What can hang from each mark
mena: gilib
gadofez: tulu
gonilo: muniva pasus tulu
gobu: sibe
sibe: gobu pasus
letaf: bozu gobu mena tefo
pasus: gonilo
bozu: gadofez
muniva: gonilo
tefo: letaf
tulu: gonilo

Every row comes from one small tree of marks. Brackets hold a mark, then the marks that hang from it, in alphabetical order. Every link used is in the known rows. Which tree was each row made from?
Known rows
{gonilo muniva}: .15	-.13	-.09	-.07	.03	-.02	-.02	.13	-.08	-.05	.44	.01	.07	.20	.00	-.15	-.06	-.01	-.08	-.01	-.08	-.10
{letaf bozu tefo}: -.14	.14	.13	.05	.04	-.15	-.40	-.25	-.03	-.15	-.12	-.09	-.05	.06	-.09	.20	.26	.03	-.26	.06	.01	-.11
{pasus gonilo}: .22	.00	-.14	.13	.08	-.29	.02	.24	.18	-.30	.23	.17	-.01	.02	.10	.04	-.04	.02	-.20	-.19	-.01	-.20
{bozu gadofez}: .04	.07	.04	.21	.11	-.16	.07	.17	.10	-.30	.38	.13	.12	.06	-.18	-.04	-.07	.18	-.18	-.10	-.09	-.08
{mena gilib}: -.20	.06	-.08	.18	.03	-.61	.06	.21	.11	-.30	.14	-.08	-.03	.02	-.04	.16	.16	.06	-.16	.03	-.14	-.20
{letaf bozu gobu mena}: -.27	-.01	.22	-.14	.18	-.03	-.08	-.29	.20	-.05	-.36	-.15	-.13	.06	.25	.22	.16	.19	.13	.36	.15	.03
{gonilo muniva pasus}: .35	-.24	-.20	-.15	-.13	.21	.14	.20	-.31	.08	.59	.06	.19	.25	-.07	-.16	-.19	.00	-.11	-.01	-.14	.00
{tulu {gonilo pasus}}: .43	-.02	-.03	.09	-.06	-.04	.29	.01	-.09	.32	.47	.06	.07	.02	.00	.04	-.16	-.08	-.06	-.20	-.18	.00
{gobu {sibe {pasus {gonilo muniva}}}}: .51	-.04	-.39	-.20	-.11	.05	.14	.34	-.25	-.13	.38	.26	.08	-.35	.06	-.31	-.09	-.20	-.09	-.42	.02	-.16
{tefo {letaf gobu {mena gilib}}}: -.41	-.18	-.06	.06	.00	-.35	.21	.06	.14	.00	-.36	-.26	-.13	.12	.15	.26	.08	.00	.33	.23	.06	.09
{gonilo muniva pasus tulu}: .43	-.26	-.17	-.18	-.14	.65	.07	.31	-.40	.26	.56	.18	.28	.33	-.09	-.24	-.31	-.06	-.12	.00	-.24	.13
{tefo {letaf bozu {gobu {sibe pasus}} mena}}: .01	-.06	-.11	-.22	.10	.08	.30	-.10	-.11	.18	-.47	-.16	-.16	-.24	.33	.06	.09	-.25	.45	.16	.24	.21
{bozu {gadofez {tulu {gonilo muniva}}}}: .14	.08	.13	.13	-.13	.20	.00	.04	.07	.45	.64	.17	.18	-.01	-.17	-.40	-.37	.04	-.27	-.15	-.27	.02
{bozu {gadofez {tulu {gonilo muniva pasus}}}}: .35	-.04	.03	.03	-.28	.44	.15	.10	-.16	.57	.80	.22	.32	.04	-.24	-.41	-.49	.05	-.28	-.15	-.32	.13
{letaf mena}: -.10	-.01	.03	-.04	.08	-.27	.25	.05	.26	-.11	.05	-.10	-.12	.10	.19	.04	.04	-.02	.09	.24	.02	.10
{muniva gonilo}: .43	.02	-.03	.21	.09	-.26	.10	.11	.12	-.08	.18	.28	-.03	.02	.12	-.06	-.07	-.03	-.09	.03	-.16	-.20
{gobu sibe}: .09	.05	-.11	.12	.08	-.23	.33	.21	.09	-.22	.17	-.06	-.12	.08	.04	-.11	.10	-.13	-.02	.01	-.09	-.08
{gobu {sibe {pasus gonilo}}}: .43	.08	-.33	-.04	.00	-.26	.26	.36	-.09	-.26	.19	.21	-.03	-.38	.10	-.14	-.01	-.20	-.03	-.40	.04	-.16
{tefo letaf}: .15	-.14	-.16	.20	.11	-.24	.23	.21	.02	.00	.17	-.08	-.04	.27	.12	.03	-.07	-.25	.13	.05	-.05	.02
{gonilo pasus}: .28	-.09	-.12	.03	-.02	-.08	.26	.21	-.13	-.06	.40	.02	.09	.21	-.03	.00	-.12	.00	-.06	.02	-.12	.01
{sibe gobu pasus}: .36	.02	-.09	-.11	.18	-.29	.11	.24	-.02	-.20	.19	.11	.00	-.02	-.04	-.17	-.15	-.20	.43	-.45	.18	-.13
{tefo {letaf {bozu gadofez} {gobu sibe} {mena gilib}}}: -.48	-.03	-.01	.10	-.04	-.01	.16	-.10	.16	-.11	-.47	-.14	-.04	-.17	.00	.19	.22	.08	.04	.24	.05	.06
{tefo {letaf gobu mena}}: -.16	-.23	.00	-.02	.10	-.05	.25	.02	.12	.10	-.25	-.20	-.14	.24	.24	.12	-.06	-.08	.46	.22	.13	.20
{pasus {gonilo muniva}}: .29	-.14	-.21	-.05	-.03	.01	-.11	.22	.01	-.15	.42	.21	.10	.07	.05	-.12	-.10	.01	-.26	-.21	-.03	-.22
{tulu gonilo}: .24	.09	.07	.18	.10	-.27	.14	-.06	.13	.18	.32	.02	-.06	-.03	.08	.06	-.02	-.12	-.04	-.20	-.13	-.11

Which tree is each row?
-.60	.22	.21	.04	-.14	-.24	-.36	-.28	.20	-.28	-.28	-.08	.06	-.26	-.24	.29	.34	.27	-.40	.17	.00	.00 -> {letaf {bozu gadofez} {mena gilib} tefo}
.51	-.15	-.09	-.08	-.17	.25	.16	-.02	-.25	.46	.65	.09	.18	.07	-.04	-.11	-.22	-.09	-.11	-.22	-.19	.00 -> {tulu {gonilo muniva pasus}}
-.18	.09	.03	-.26	-.09	.01	.06	-.09	-.19	-.06	-.40	-.18	-.18	-.30	-.01	.01	.17	-.04	.43	-.11	.21	.15 -> {letaf {gobu {sibe pasus}} mena tefo}
-.24	-.10	.14	.02	.13	.19	-.01	-.21	.14	.03	-.28	-.05	.04	.06	.08	.17	-.01	.13	.14	.25	.15	.17 -> {tefo {letaf {bozu gadofez} gobu mena}}
.70	-.10	-.14	.09	-.10	.40	.18	.26	-.21	.25	.32	.42	.17	.17	.03	-.16	-.33	-.08	-.11	.04	-.33	.01 -> {muniva {gonilo pasus tulu}}
.37	-.18	-.20	-.08	-.06	.44	-.18	.32	-.08	.04	.40	.34	.18	.14	.02	-.22	-.23	-.05	-.28	-.19	-.13	-.10 -> {pasus {gonilo muniva tulu}}
-.38	.04	.11	-.10	-.08	.06	.03	-.14	.07	-.14	-.44	-.26	-.24	.02	-.03	.06	.23	.06	.27	.09	.11	.13 -> {letaf {gobu sibe} mena tefo}
-.57	.17	.14	-.05	-.11	-.39	-.30	-.29	.18	-.16	-.42	-.24	-.11	-.14	-.02	.36	.42	.08	-.25	.28	.02	-.01 -> {letaf bozu {mena gilib} tefo}
.50	.00	-.20	-.11	.13	-.26	.01	.32	.08	-.32	.18	.30	.03	-.16	.02	-.16	-.19	-.18	.27	-.66	.23	-.23 -> {sibe gobu {pasus gonilo}}
-.41	.21	.33	.13	-.04	.17	-.55	-.24	.00	-.01	-.21	-.02	.06	.09	-.30	-.02	-.02	.36	-.22	.10	-.03	.02 -> {letaf {bozu {gadofez tulu}} gobu tefo}
-.25	.11	.14	.01	.03	.09	-.31	-.30	-.10	-.16	-.41	-.18	-.15	.01	-.10	.15	.33	.09	-.04	.01	.07	-.12 -> {letaf bozu {gobu sibe} tefo}
-.03	.06	.23	.28	.06	.19	-.07	-.23	.10	.57	-.02	.04	.07	.03	-.01	-.06	-.25	.00	-.03	.02	-.09	.10 -> {tefo {letaf {bozu {gadofez {tulu gonilo}}} gobu}}
-.45	.05	.28	-.16	.03	.06	-.38	-.45	.08	-.06	-.54	-.23	-.15	.03	.05	.30	.26	.20	.07	.24	.17	.08 -> {letaf bozu gobu mena tefo}
-.31	.12	.19	-.11	-.01	-.10	-.27	-.34	.17	-.05	-.32	-.17	-.13	.00	.06	.21	.28	.02	-.13	.28	.10	.09 -> {letaf bozu mena tefo}
.65	-.16	-.24	-.32	.00	.47	-.19	.41	-.19	.02	.34	.45	.21	-.04	-.04	-.40	-.38	-.24	.19	-.68	.11	-.11 -> {sibe gobu {pasus {gonilo muniva tulu}}}
.56	-.14	-.25	-.28	.03	.03	-.12	.31	-.09	-.18	.36	.34	.14	-.13	-.03	-.33	-.27	-.18	.21	-.69	.21	-.23 -> {sibe gobu {pasus {gonilo muniva}}}
-.21	.05	.05	.06	-.01	-.01	-.10	-.04	-.11	-.21	-.23	-.18	-.16	.09	-.19	.03	.21	.07	.15	-.13	.03	-.07 -> {letaf {gobu sibe} tefo}
-.60	.19	.41	-.04	-.08	.22	-.40	-.34	.18	.08	-.41	-.11	-.02	.03	-.15	.00	.00	.34	-.10	.33	.06	.19 -> {letaf {bozu {gadofez tulu}} gobu mena tefo}
.31	.05	.03	.14	-.15	-.04	.32	.10	-.01	.55	.46	.03	.04	.13	.02	-.20	-.34	-.12	-.10	-.01	-.27	.12 -> {gadofez {tulu {gonilo pasus}}}
.04	.08	-.04	.07	.02	.20	.14	.11	-.22	.20	-.13	.04	.05	-.20	-.03	-.26	-.21	-.12	.15	.03	.03	.16 -> {tefo {letaf {bozu {gadofez tulu}} {gobu {sibe pasus}}}}
-.25	.00	-.16	-.15	-.02	-.22	.26	-.05	-.09	.06	-.58	-.21	-.14	-.38	.24	.19	.23	-.18	.33	.16	.17	.10 -> {tefo {letaf bozu {gobu {sibe pasus}} {mena gilib}}}
-.68	.14	.14	-.08	-.13	-.16	-.22	-.34	.10	-.19	-.72	-.32	-.22	-.20	-.05	.31	.50	.15	-.03	.24	.09	-.04 -> {letaf bozu {gobu sibe} {mena gilib} tefo}
-.17	.02	.03	.23	.03	.23	.11	.05	.03	.15	-.16	-.03	.01	.14	-.03	-.21	-.12	-.01	-.01	.24	-.06	.11 -> {tefo {letaf {bozu {gadofez tulu}} {gobu sibe}}}
-.02	-.13	.01	.09	.22	-.01	-.09	-.12	-.06	.07	-.23	-.11	-.05	.24	.17	.22	.04	-.04	.15	.16	.08	-.03 -> {tefo {letaf bozu gobu}}
-.01	-.11	-.09	.11	.16	.07	.13	-.05	-.04	.02	-.30	-.15	-.13	.15	.16	.08	.15	-.15	.18	.15	.07	-.02 -> {tefo {letaf bozu {gobu sibe}}}
-.18	.20	.19	.12	.02	.00	-.45	-.23	-.01	-.25	.02	.05	.12	-.05	-.30	.15	.17	.21	-.40	-.05	-.02	-.09 -> {letaf {bozu gadofez} tefo}
-.49	.09	.04	.19	-.12	-.23	.12	.06	.34	.15	-.18	-.10	.03	-.02	.06	-.01	-.04	-.01	-.24	.50	-.11	.21 -> {tefo {letaf {bozu {gadofez tulu}} {mena gilib}}}
-.19	-.13	-.04	-.04	.11	.12	.27	-.15	.14	.10	-.52	-.22	-.21	.09	.30	.11	.17	-.18	.30	.36	.15	.18 -> {tefo {letaf bozu {gobu sibe} mena}}
-.26	.21	.17	-.24	-.06	.25	-.19	-.32	-.17	-.12	-.44	-.01	-.01	-.50	-.17	.07	.21	.17	.12	-.09	.22	.14 -> {letaf {bozu gadofez} {gobu {sibe pasus}} mena tefo}
-.29	.14	.29	.07	.07	.16	-.57	-.34	-.09	-.24	-.21	.01	.10	-.02	-.33	.22	.17	.39	-.19	-.09	.07	-.11 -> {letaf {bozu gadofez} gobu tefo}
